What can hang from each mark
q463: q197 q388 q958
q851: q197 q589
q388: q463
q197: q463 q851 q979
q337: q74 q979
q958: q463 q756 q808
q979: q337
q756: q958

Each row was made from one small tree. The marks that hang from a mark follow it in brackets, in the order of their numbers. Every link used is in the known rows. Write each row's tree.
Known rows
q851(q197(q979(q337(q74))) q589): [ 10.7 -30.0  -6.2  13.0  -6.8  -7.9   8.4 -15.0  -8.1  -2.8  26.6  27.4
  -5.6   4.0 -17.8   3.7  10.9 -20.1   5.9 -21.9  25.2]
q851(q197(q463(q958(q808)) q979) q589): [ -7.8  33.9 -13.8  -7.6  15.6   2.7  -6.9 -17.1  20.3  -8.4 -26.1  -3.2
  -4.3   8.4   1.6  -4.1  -1.4   3.5  10.3  23.1  30.5]
q851(q197(q463(q958)) q589): [ -8.3  18.0  -8.2   1.1  10.4  -0.4  -6.0 -34.5  32.7   2.4  -4.1  -2.1
  -3.1   4.7  22.9  -6.5   0.0   9.4   9.4  -0.6  17.2]
q337(q74 q979): [ 14.0 -32.2  27.4  14.6 -20.0 -11.1   0.0  13.0 -31.1   8.2  23.8  10.8
  -0.1 -17.6  -3.9   2.0  23.6  -2.5  -3.6 -12.8 -14.2]
q388(q463(q197(q851 q979))): [ 14.1  -4.1   6.6  -2.0 -16.0 -15.0  15.9   6.2 -22.8   2.6 -12.3   5.4
   7.1  -7.6 -12.9  -6.7 -18.3  -4.7   6.4 -18.4  11.9]
q463(q197(q851) q958): [  8.5  -3.7   0.0  -7.0  -0.5  -7.7  12.9  11.2 -29.8   3.8   1.9   4.5
  16.8  -5.6  14.1  -0.9 -16.7  11.5  -4.7 -11.2  -9.5]
q851(q197(q979) q589): [ 10.7  -7.5   3.5   0.5  -2.6  -6.0   4.6 -26.3   8.4 -17.7   9.0   5.6
   1.1  -7.0 -15.7   3.7  -0.6 -13.7  11.4  -2.2  41.2]
q756(q958(q463)): [  2.0  -1.6  28.4   5.7   3.6  -6.9  -0.1   5.0 -15.3   2.0  12.7  -3.0
  13.6  -5.4  22.3  25.5  -1.2  10.9   7.8 -20.0 -33.1]
q337(q979): [ 12.6 -29.0  21.1   5.6 -25.7 -17.3  -3.3   7.3  -8.1  -4.9  14.0   7.9
   8.8 -27.1   3.2   2.3  14.5   3.4  -1.3 -17.3  -0.1]
q756(q958(q463(q197) q808)): [ -7.7   8.4  41.4  11.1  22.7  14.4   2.7   7.0 -18.7   3.4   1.6 -12.3
  13.6   6.5  12.5  23.5  -0.4   3.2  17.6  -3.8 -50.1]
q958(q756): [  6.2 -25.0  14.5  -5.4  -6.2   4.1  -0.8   0.7 -15.0  -5.3  29.2  -6.6
   3.6  -4.3  -9.6   5.8   4.5   8.1  -1.6  26.8  -9.8]
q197(q463(q388) q851(q589) q979(q337(q74))): [  5.8 -10.7 -51.3   7.6 -30.7   0.4   6.0   7.8   7.1   9.6  -7.1  11.2
  -4.5  -1.8 -12.0 -14.1   8.4  -8.9 -23.9 -18.2   4.5]
q979(q337): [  2.1 -49.3   0.7   0.8 -18.1  -5.2  -4.4   6.1  -3.1  -5.6  26.4  19.8
  14.6 -11.0   3.0   5.0  -1.1  14.1  -1.4 -32.3 -14.8]
q958(q756 q808): [ -1.6 -16.5  15.6 -12.8  -5.3  17.7 -11.9   4.6 -15.4  -8.5  18.2  -5.9
   9.1   2.6 -17.4   9.0   6.1  11.2   5.8  55.2 -20.3]
q958(q463 q756): [ -2.6 -13.7  28.6  -3.2   2.3   2.4  -6.2   3.4 -16.8   6.4  27.5  -9.9
   5.8  -3.6   7.9  14.9   0.1  -0.9  -4.7   9.0 -15.3]
q388(q463(q197 q958(q756 q808))): [-13.3  19.3  27.2  -6.7  20.5  11.6 -10.4   2.4 -15.6   5.8  -0.2   1.3
 -12.8  21.6   1.2  -5.2  -7.1   1.5   5.3  47.2 -25.2]
q958(q463(q197(q851 q979) q388) q756 q808): [  1.5  17.7  -2.9 -13.3   9.0  13.6   5.1  28.9 -27.3   2.3 -14.6 -24.5
   0.2   3.6 -22.4   7.7  -6.7 -24.1 -12.5  29.4   1.8]
q851(q197(q463(q388 q958(q756))) q589): [-12.5  31.9 -20.5  -4.0  22.7  10.7  -9.6 -26.6  44.0   2.3  -6.2 -19.2
 -24.3  14.0   7.9 -14.3   8.7  -6.4  -2.8  41.0  21.5]
q197(q463 q851): [  5.5 -16.8 -16.5  -5.0 -26.8  -2.5   1.8   0.1   1.3   5.4  -5.8 -12.4
  26.5 -18.5   9.2  -3.7  -6.6  27.6   1.5 -12.2  -9.9]
q851(q197(q463 q979) q589): [  4.4   6.0  -9.5   5.1   0.7  -1.0   7.0 -27.9  28.1  -8.2  -9.7  -7.5
  -2.4 -10.2  -4.3  -7.5   3.2  -5.2  13.5  -9.1  40.7]
q756(q958): [  8.2 -13.8  20.3   5.5  -6.2  -1.1   2.8   1.9 -14.0  -9.2  14.1   1.4
  15.4  -5.8   5.1  16.2   7.0  21.8   6.4   0.7 -24.5]
q197(q463): [ -4.9 -17.7   5.7   2.1 -12.1   0.9  -4.6  -3.0  13.3   2.3   4.0  -9.0
   9.1 -12.6   8.2  -6.9   1.9  21.9   4.3 -11.2 -10.5]
q756(q958(q463(q197 q388))): [ -5.7   9.4  31.0  11.5  21.6   6.3   3.8   9.8   0.6   8.5   4.4 -16.5
  -2.1   3.8  11.2  13.9   2.6 -10.2   1.2 -23.4 -36.7]

Which tree is each row?
[  4.2 -22.3 -15.4   3.9  -3.0  -9.7   5.8  -0.6  22.1  -4.7  -6.2   4.2
   5.5 -13.7  -5.1  -5.3   1.4   7.7  12.9 -46.0  34.2] : q851(q197(q463 q979(q337)))
[-12.8  -4.7  -6.0  -4.2   7.2   0.9 -12.8 -14.9  46.6  -2.7  -5.8 -24.4
  -2.9  -2.7  -4.7 -13.5   7.4   6.4  11.2  -3.4   9.4] : q851(q197(q463(q388)))
[ -6.0   3.2  21.4   1.3   8.4  -4.2  -9.1   9.7   3.3   1.8   6.9 -11.5
  -0.1   3.8  11.1  19.4   5.7   2.1  -5.0 -14.2 -32.7] : q756(q958(q463(q388)))
[-12.7  17.5  -1.6 -10.6  10.3  18.2 -11.9   9.7  -0.4   1.2  -8.6 -13.1
   0.3   7.5  10.3  -4.3   3.7  24.6  -2.7  52.7 -18.8] : q197(q463(q958(q756 q808)))
[-10.0  15.1  16.0 -17.6   5.5   5.8 -22.0   1.8 -13.3  -0.2   2.9   6.9
  -9.2  21.3  -1.7   0.2  -4.2  13.7   3.0  58.8 -20.7] : q388(q463(q958(q756 q808)))
[ 12.0 -12.9 -18.9   9.8 -24.4 -10.4  15.3  -9.5  -5.0   4.9  -4.8  29.4
   2.0  -7.1  -2.1  -5.4 -15.9 -18.0  -0.7 -37.7  12.7] : q388(q463(q197(q851(q589) q979(q337))))
[ -2.5  -7.7 -30.5  13.2   0.7  -0.3   0.6 -11.3  33.7   6.1   1.4   5.7
 -21.5   8.1 -18.5 -14.6  17.9 -20.3  -2.9 -20.8  23.9] : q851(q197(q463(q388) q979(q337(q74))) q589)
[ -7.7   1.5  10.4  -5.0  18.1   2.0  -4.4  14.5   0.8  -0.6   7.4  -0.9
 -11.3  10.8   5.3  -9.2  -2.7  -5.9 -13.0  -5.5 -14.4] : q463(q197 q388 q958)
[ -5.3  39.6 -48.6 -18.5  -9.0   6.8 -10.0   9.4  15.9  -6.8 -41.9  -4.2
  -2.0   6.0  -1.9 -10.9  -6.9   6.6 -22.9  33.1  12.3] : q197(q463(q388 q958(q808)) q851(q589) q979)
[  4.2 -10.7  11.6  -0.5   5.1   2.4   7.4  20.0  -2.6 -11.2   2.4  -9.1
  -9.3  -4.3 -23.1 -11.1   2.0 -18.2 -10.5 -13.5  11.3] : q463(q197(q979) q388)
[ -7.8   5.4   8.3  -3.3   7.9  -6.1  -2.2  20.3 -13.8  -1.6 -13.2  28.7
  -9.5  16.2  -1.2  -7.0 -14.3  -1.2   1.6 -18.1  -3.6] : q388(q463(q197(q979(q337)) q958(q808)))
[ -6.9   7.6 -31.9  -5.8  14.2 -12.6  -4.4  13.9  33.4  -6.0 -19.8   4.3
 -13.9   4.9  -0.5 -17.0  -1.5   2.2  -5.8 -33.0  37.8] : q851(q197(q463(q388 q958) q979(q337)))
[ -2.5  21.5  -9.0  -8.3   2.1  12.2  -0.1   5.4  -6.7   0.2 -16.7 -10.6
   2.3   3.0 -10.9   7.6  -9.4 -28.5 -13.5   4.3   1.1] : q958(q463(q197(q851(q589) q979) q388) q808)
[  0.4 -10.7 -23.7  11.0  -6.9  -5.9   7.6 -22.7  34.5  -4.2  -5.7  11.4
   0.8 -11.9   0.2  -6.8   1.8  -3.3  10.4 -33.7  36.6] : q851(q197(q463 q979(q337)) q589)
[  3.7 -29.4  -7.8  14.6 -16.0  -3.6   9.9  20.3 -10.7  10.9   7.5  14.8
  -1.0  -7.6  -6.6 -11.3  10.9   6.1  -8.1 -36.2  -3.0] : q197(q463 q979(q337(q74)))
[ -5.8  41.3 -16.4  -8.1  20.2  13.4  -1.8 -15.2  15.2  -6.8 -20.0 -11.0
 -13.8  10.8  -3.4  -6.5   4.4   0.0   6.8  57.6  33.7] : q851(q197(q463(q958(q756 q808)) q979) q589)
[ -6.6   7.3  30.2   0.0   5.3   5.0 -10.0   7.9 -15.1  -1.0   2.8  -4.9
  17.5   3.9  14.6  29.8   2.2  15.7  11.6   7.2 -45.2] : q756(q958(q463 q808))
[  2.1 -16.4 -18.0  19.1  -4.5  -2.5  10.9 -18.5  12.5   7.9   7.7  12.4
  -7.1   0.4  -9.3  -8.0  11.4 -11.1   6.6 -29.8  24.2] : q851(q197(q463 q979(q337(q74))) q589)
[  0.6  16.2  -2.0  -0.5  -6.1 -12.1   3.1 -22.0  -9.1  11.3  -5.3  16.8
  -2.3   6.3  19.5  -4.0 -16.8  -4.8   0.4  -4.1  -8.6] : q388(q463(q197(q851(q589)) q958))
[ 12.8  32.0  -8.6  -1.7  -0.8  -5.2  17.6  -6.8 -26.1   8.8 -11.7  10.0
 -13.8   7.7   1.8  -9.0 -18.1 -18.0 -11.9  26.4  24.3] : q388(q463(q197(q851(q589) q979) q958(q756)))
[ 10.8  30.0   4.9   5.7   1.2   9.2  17.6   1.5 -32.6   2.9 -21.5  -5.3
  16.4  -1.2   6.2  24.3  -8.8 -11.1   5.8   4.0 -13.6] : q756(q958(q463(q197(q851(q589) q979)) q808))
[ -3.5   3.7  -2.3 -15.8   7.6   5.0 -12.7  16.2  -0.8  -4.8  15.7  -5.2
 -15.2  11.3  -3.4  -3.7   6.2   2.3 -21.7  38.5  -5.5] : q463(q388 q958(q756))
